Each row comes from the steps of one path. Every step used is in the known rows, and no mark comes twice. Write the path behind each row, first mark first.
Known rows
u/q/s/c/k: [-12.1 -28.9 -24.2 -50.4 -19.0   3.8 -32.0 -69.2 -14.4  15.1  -0.3  16.7
 -14.6  35.9  -8.3  17.1  36.2   4.4  -1.5  32.0   2.2   1.2]
d/q/u: [ 15.1   6.4   9.3 -55.6  -6.3   7.6 -12.3   0.7   5.3  34.2   1.8   0.9
  -0.9 -23.4  38.9   9.1  31.4  53.2   6.4  18.1  27.0  -5.4]
c/k/u/d/q/s: [ 10.9 -14.9  17.9 -25.3 -48.3   1.6 -17.7 -46.2  -7.9  33.7  22.7   9.5
 -12.4   2.2   4.5  -3.0  56.7  25.6 -26.8  20.4  28.9 -26.6]
u/d/q/s: [  7.2 -13.0  28.7 -30.3 -38.5   5.8 -14.9 -31.6  -0.4  24.1  11.5  21.6
 -10.1  -0.2  10.5   4.8  55.3  28.4 -21.8   9.5  30.1 -20.4]
q/c/k/u: [  4.1  -5.2 -13.8   5.4 -33.4  22.0   1.7 -49.1 -17.0  36.5  22.8 -19.5
  -7.3  23.2 -19.6   2.9  33.1  14.5  -6.5  15.0  -5.5 -28.9]
k/u/d/q: [ 17.2   7.8  32.7  20.2 -19.8 -10.8   0.2  11.2 -10.8  46.7  35.8  16.5
   6.6  -3.0  23.3   1.7  46.3  27.6 -21.0  -3.2  59.6 -28.2]
k/u/d/q/s/c: [ -2.4  -1.2   2.9 -10.2 -32.5 -15.5 -29.0 -49.1 -46.7   9.8  26.5   8.7
  11.8  27.6  -1.6  -7.9  47.1  29.5  -6.0  11.9  25.3 -25.1]
u/q/s/c: [-10.3 -17.8 -13.1 -24.0 -21.2   7.4 -35.8 -60.3 -41.6  -4.4  -5.3  23.5
  -8.3  35.4  -5.1  12.4  38.5  13.2   5.1   9.3  14.2  -8.5]
c/k/u/d: [ 10.3 -29.9   7.9  29.4  -4.7  -7.4  -8.5  -7.6  21.8  44.5  41.2  -4.2
 -18.0  -3.1   1.3  14.9  28.9  -6.7 -19.8  13.8  42.3 -23.0]
s/u/d/q/c: [ -5.5  -0.2  44.0 -13.2 -25.1  23.1  12.2 -32.3 -19.9  55.1  -0.9   1.2
  10.2  17.9  16.5   9.2  59.5  21.0  -5.0  10.7  22.8 -24.8]
k/u/q: [ 22.8  -4.1  -2.4  38.9 -10.7  16.6 -13.6  -9.9 -36.4  23.9   7.1  20.7
 -26.6   4.6   8.1  13.8  35.8  10.0 -10.3  -4.1  47.8 -26.5]
c/d: [ 18.2   2.8 -15.9 -14.9 -21.3  24.8  -3.0 -34.5  21.3   1.7  17.2  13.3
  -6.0 -11.1 -18.8   4.1   7.1   8.2  -5.5  21.8 -15.7 -20.7]
s/c/k/u: [  6.6  -4.7 -34.3   6.6 -11.2  -7.4 -11.4 -39.2 -29.7  21.8  37.3 -17.9
   1.3  27.3 -19.4   0.3  19.2  16.8   2.8  14.3  10.7 -25.4]
u/d: [  1.3 -30.5  22.7  17.1   9.1  -2.5  -2.3  13.6  37.6  28.7  22.6  11.8
 -11.3  -2.9   9.5  28.0  25.4  -5.9 -15.7  -2.2  43.1 -11.2]
y/x/q/c/k/u: [ 17.3  -3.4 -29.0  10.6 -47.6  32.9   8.3 -51.9 -10.8  52.3  13.5  -4.2
   9.6  13.1 -17.2  13.0  41.7  22.3 -12.2  -0.4   7.4 -30.9]
y/q/s: [ -5.9   0.4 -17.8 -30.8 -22.2  31.2   7.4 -44.6 -17.6  15.1 -15.9  -6.6
   7.6  24.3 -19.2   7.1  25.1  23.2 -30.0 -12.4  -5.9 -16.9]
c/k/u: [ 16.9 -10.2 -25.9  11.2 -15.3   4.3  -2.7 -26.3  -8.1  32.2  36.7 -18.0
 -11.4   9.2 -16.1  -0.6  19.7  15.7  -9.0   9.7  13.8 -27.4]
d/q/s/c/k/u: [ 10.2   2.7 -23.4 -13.9 -35.9  -7.2 -18.9 -58.2 -45.3  24.6  34.4  -9.8
   4.0  27.4 -13.8 -12.3  38.0  33.0  -6.6  22.4  10.3 -29.3]
k/u: [ 22.8   2.5 -16.4  36.3 -12.2   7.2   1.2  -7.3 -21.8  18.5  36.1 -16.1
  -4.1   4.2 -14.8  -0.7  17.9  22.4  -4.7 -10.8  22.4 -35.9]
s/c: [-12.1  -4.3 -22.2 -12.9   5.9  -7.1 -13.7 -20.3 -20.9  -0.6  17.6   5.3
  16.2  34.8 -11.0  12.2  16.1  14.1  13.1  -3.0  10.7  -6.3]
x/q: [ -2.3   7.9 -14.0 -19.8  -1.3  26.8  31.7 -10.4   1.6  41.8  -3.1  20.6
  24.1  11.3  14.9  24.1  25.9  20.4 -32.6 -18.6  39.3 -21.7]
s/c/d/q/u: [ 13.0  15.8  -2.3 -65.3 -16.6   6.4 -23.3 -33.3  -5.0  18.1   7.0   7.1
   9.2 -21.3  33.0  -0.6  23.8  48.7  10.6  41.8   5.4  -8.3]
c/k: [ -1.2 -21.7 -20.1 -38.2  -3.4   7.9  -0.3 -24.0  26.4  33.0  14.8   0.2
 -11.7  14.0 -10.9  21.9  18.3   6.6  -5.9  13.7   2.6  -0.7]
x/q/s/u: [ 15.2 -14.0 -20.9 -30.2   1.3  31.9  21.9 -61.4 -36.4  41.8   0.4 -26.9
   6.2   3.4  -1.2   2.0  26.2  28.2 -13.7   1.6  26.9 -43.4]
u/d/q: [  8.5   0.9  39.4  -7.6 -11.5 -10.3   0.8  15.3   9.5  44.1  21.6  28.6
   5.4  -1.3  26.4  13.4  44.4  21.8 -19.5  -0.7  54.4 -13.5]
d/q/c: [ -9.7  16.9  29.8 -30.6 -43.5  31.9  10.4 -29.9 -19.3  35.4  -6.2  14.6
  15.2  28.4   3.1   6.3  57.7  30.6  -5.3   0.9  -1.1 -14.5]

Write each row's path
[-13.4   4.2  47.7 -16.2 -39.7  22.6   6.9 -24.1  -2.5  44.5  -1.2  20.4
   8.3  20.4  13.7  15.0  62.2  18.5 -14.0   9.2  17.9 -13.1] | u/d/q/c
[ -3.3  18.7  -6.6 -29.5 -46.0  59.0  17.4 -69.3   6.2  23.7  -9.7  22.7
  19.9   9.4  -6.4   8.9  31.9  12.5 -22.4  24.7 -26.4 -29.9] | x/q/c/d
[ 16.0  -3.9  35.1  -4.9   3.5  -7.1  10.4   2.3 -11.1  57.9  21.2   3.2
   6.0  -5.7  29.4   5.6  39.6  26.1 -13.4   3.6  61.8 -23.5] | s/u/d/q
[  4.1  -1.1 -15.2 -51.9   7.5  29.1   7.9 -14.8  19.2  43.2  -9.1   0.2
   9.4 -19.7  40.8  25.9  22.1  38.2  -9.8  10.0  32.9 -13.1] | x/q/u
[  4.8   9.6  -3.5  -3.8 -42.3  18.9   4.0 -45.5 -30.1  45.0  22.1 -10.2
   0.6  22.1  -9.8  -4.6  44.5  27.2 -10.4  17.7   2.9 -30.9] | d/q/c/k/u
[ 32.4 -20.5 -33.5 -16.5 -13.4  34.2  13.7 -57.9 -25.9  45.5  -2.7 -21.2
   9.8  -7.4  -9.7  10.4  29.2  33.9  -2.7 -10.3  26.7 -40.7] | y/x/q/s/u
[  7.0   2.9  19.3   1.2 -19.5 -23.3  -9.4 -12.3 -18.5  46.9  37.6  16.6
  10.6  15.7  21.1   1.8  47.5  21.8 -16.2  16.1  52.1 -18.7] | s/c/k/u/d/q
[ -5.2 -18.2  14.6  17.8 -19.0  16.9   9.9 -31.0  11.9  59.7  24.3   3.7
   0.5  11.9  11.9  20.0  45.3  -2.3 -34.0  16.7  38.3 -28.6] | x/q/c/k/u/d
[ 11.0  31.4   0.8 -34.7 -32.9   1.0 -10.9 -36.6 -23.8  12.0  16.6  30.1
  23.6  10.4   3.8  -8.1  29.4  36.5  -3.0  22.9   3.4 -17.1] | s/c/d/q
[-14.6 -22.4  -5.7 -54.9 -25.4 -11.5 -25.2 -60.1  -1.6  28.8  16.5  13.8
   0.7  30.5  -0.9  10.5  41.3  11.6  -9.5  32.7  10.5  -1.2] | u/d/q/s/c/k
[ 29.1  -2.9  -6.2 -36.9 -23.1  20.9   0.3 -69.2 -38.7  29.3  10.8 -22.4
  -1.2  -9.5  -3.9 -16.3  29.8  37.9  -2.1  23.3   7.8 -44.7] | c/d/q/s/u
[ 19.6 -26.1 -15.4 -20.8  -0.5  20.2   3.3 -54.4 -31.4  23.1   9.3 -39.9
 -11.7   0.4 -14.8  -3.5  20.9  25.4   6.1   4.0  13.8 -38.0] | q/s/u
[ 25.9  -1.3 -32.8   0.7 -20.3  32.0  21.4  -8.2  16.7  44.7  -4.2  31.6
  28.7  -6.1   0.4  36.9  29.4  28.9 -14.5 -37.1  40.6 -13.5] | y/x/q
[  4.2   5.7   8.0 -12.9 -47.5  54.5 -10.4 -64.7  -1.2  12.3 -15.4  31.4
 -11.6   6.5  -5.4  10.9  37.4   0.4  -7.6  32.9 -24.5 -21.2] | u/q/c/d
[-15.8 -17.9 -31.2 -41.5  -0.9  -7.1 -12.0 -39.9   0.5  20.3  17.8   0.9
   3.5  35.5 -14.8  17.6  17.6   6.8   6.7  21.1  -0.4   3.9] | s/c/k
[ -0.9 -11.0 -18.6  -1.0 -25.4   4.1 -38.0 -61.5 -58.6  -3.7   7.7  14.0
  -7.7  33.5  -9.9   4.4  39.9  16.1   2.3  11.3  16.9 -22.7] | k/u/q/s/c
[-11.6  -9.9  21.9  -7.0 -29.2  47.9  -4.8 -38.5 -17.8  28.5 -26.4  26.8
 -15.1  27.9   5.3  27.7  55.0   3.3  -5.4   5.5   5.3 -10.2] | u/q/c
[ 12.2   0.2   2.6 -14.3 -34.2  56.6  -3.3 -75.8 -17.7  23.6 -15.9  11.3
 -12.7   2.1  -5.8   4.2  33.6   3.1  -2.3  38.3 -19.4 -31.4] | s/u/q/c/d
[  0.8   2.4 -17.5   0.2 -35.8  31.7  15.3 -56.8 -20.7  49.3  15.6 -10.1
   7.7  24.9  -9.6   4.6  38.2  17.4 -21.5  11.1   6.9 -35.2] | x/q/c/k/u
[  5.1 -37.1  21.1 -12.5  14.8   2.2 -17.4   9.5  49.6  33.4  14.3  -0.3
 -19.4 -26.4  33.3  29.5  23.5   6.3  -3.9  19.4  42.2  -1.1] | q/u/d
[ 15.5 -25.1  -9.7 -10.7 -40.9  25.0 -28.4 -62.7 -28.9  19.5  -0.8  13.4
 -38.4   7.8  -5.9   7.3  46.9  12.2 -17.7  18.8  18.1 -26.0] | c/k/u/q/s
[ 18.3   8.1   4.8 -49.8 -58.4  21.7 -16.5 -62.1 -10.1   6.6   8.2  20.7
  -3.5  -4.3  -7.1 -10.5  43.3  35.9 -16.4  24.1  -8.5 -26.6] | c/d/q/s
[ 19.7 -19.9  -4.3   7.3 -40.4  25.3 -28.6 -51.3 -36.2   8.5   0.4  15.0
 -32.6   3.8  -5.0   6.1  45.5  15.6 -14.8   5.8  25.6 -31.2] | k/u/q/s
[  1.7 -32.8  -0.1  13.9 -18.4 -11.8 -23.9 -39.5   0.0  29.7  39.8  -4.8
 -12.9  13.1  -4.8   8.9  34.0  -1.6 -13.9  23.1  30.6 -24.2] | q/s/c/k/u/d
[ 16.7   3.7 -25.9  -6.9 -44.5  19.6 -35.3 -83.9 -36.5 -12.0  13.9  19.3
  -6.4  10.9 -18.2  -9.0  24.9  12.1  -2.4  37.1 -14.5 -33.1] | k/u/q/s/c/d
[-21.1  -8.6  -8.5 -50.5 -27.8  41.7  21.5 -60.0  11.8  56.0 -12.0   9.4
  10.2  34.6   0.2  25.3  43.7   7.9 -23.3  19.3  -6.8  -8.3] | x/q/c/k
[ 13.5 -36.7  15.1  19.7  27.3   0.0   7.9  -2.0  12.0  46.2  23.1 -19.9
  -9.9  -8.8  12.7  18.8  19.8  -1.3  -5.1   2.3  53.2 -25.2] | s/u/d
[ -9.2  -8.7   7.2 -32.4 -26.1 -11.3 -26.3 -46.4 -29.1   7.4  16.2  19.4
  13.4  29.9   1.2   2.0  46.7  24.6  -3.5  12.0  20.7 -12.0] | u/d/q/s/c
[  0.8   6.9 -30.4 -42.6 -38.6  26.2 -12.6 -84.0 -15.7  -4.2   6.9  22.5
  19.1  13.8 -16.3  -1.8  20.3  17.7 -13.4  31.3 -19.1 -27.3] | x/q/s/c/d
[-15.4 -20.9   3.1 -36.3 -27.7  36.8  -8.0 -55.4   3.8  43.6 -17.7  18.8
 -19.9  30.3   1.2  27.5  49.0  -2.9  -9.2  26.7  -4.8   0.5] | u/q/c/k
[ 17.5 -13.6 -10.8  19.5 -14.1  16.4 -16.7 -26.5 -25.3  35.5   7.3  18.3
 -31.9   7.8   6.9  15.3  37.8   5.1 -13.5  11.9  37.9 -20.2] | c/k/u/q
[ 21.5  28.9   7.7 -31.9 -34.9  13.0  -0.3 -22.0  -4.3  22.3  16.2  29.3
  11.2  -7.6   5.3  -6.2  31.5  34.3 -12.1  17.8   7.5 -21.4] | c/d/q
[  6.0  -2.8 -21.0 -28.5 -38.1  21.9 -35.2 -80.2 -21.5 -13.8   3.5  29.2
  -6.2  10.3 -13.4   0.3  26.3   7.0  -0.6  37.5 -18.3 -17.5] | u/q/s/c/d
[  0.5 -27.6  17.3  25.4 -19.8   8.5  -3.8 -25.4  16.3  47.5  30.4  -5.9
 -14.1  10.6   0.2  14.8  37.9  -6.1 -19.2  19.2  26.8 -22.4] | q/c/k/u/d
[ -3.6 -13.1 -19.5 -40.8 -39.9  43.8  14.9 -57.9  22.7  57.2 -14.4  16.6
  13.8  22.1  -8.5  35.2  45.2  14.1 -13.6   6.3  -7.4  -6.5] | y/x/q/c/k
[ 14.0 -45.1  16.2   4.7   8.3   6.5  -3.1 -28.7   4.9  38.8  18.2 -20.8
 -18.4  -8.3   5.6  14.0  29.6   2.1  -8.8   9.8  39.5 -30.1] | q/s/u/d
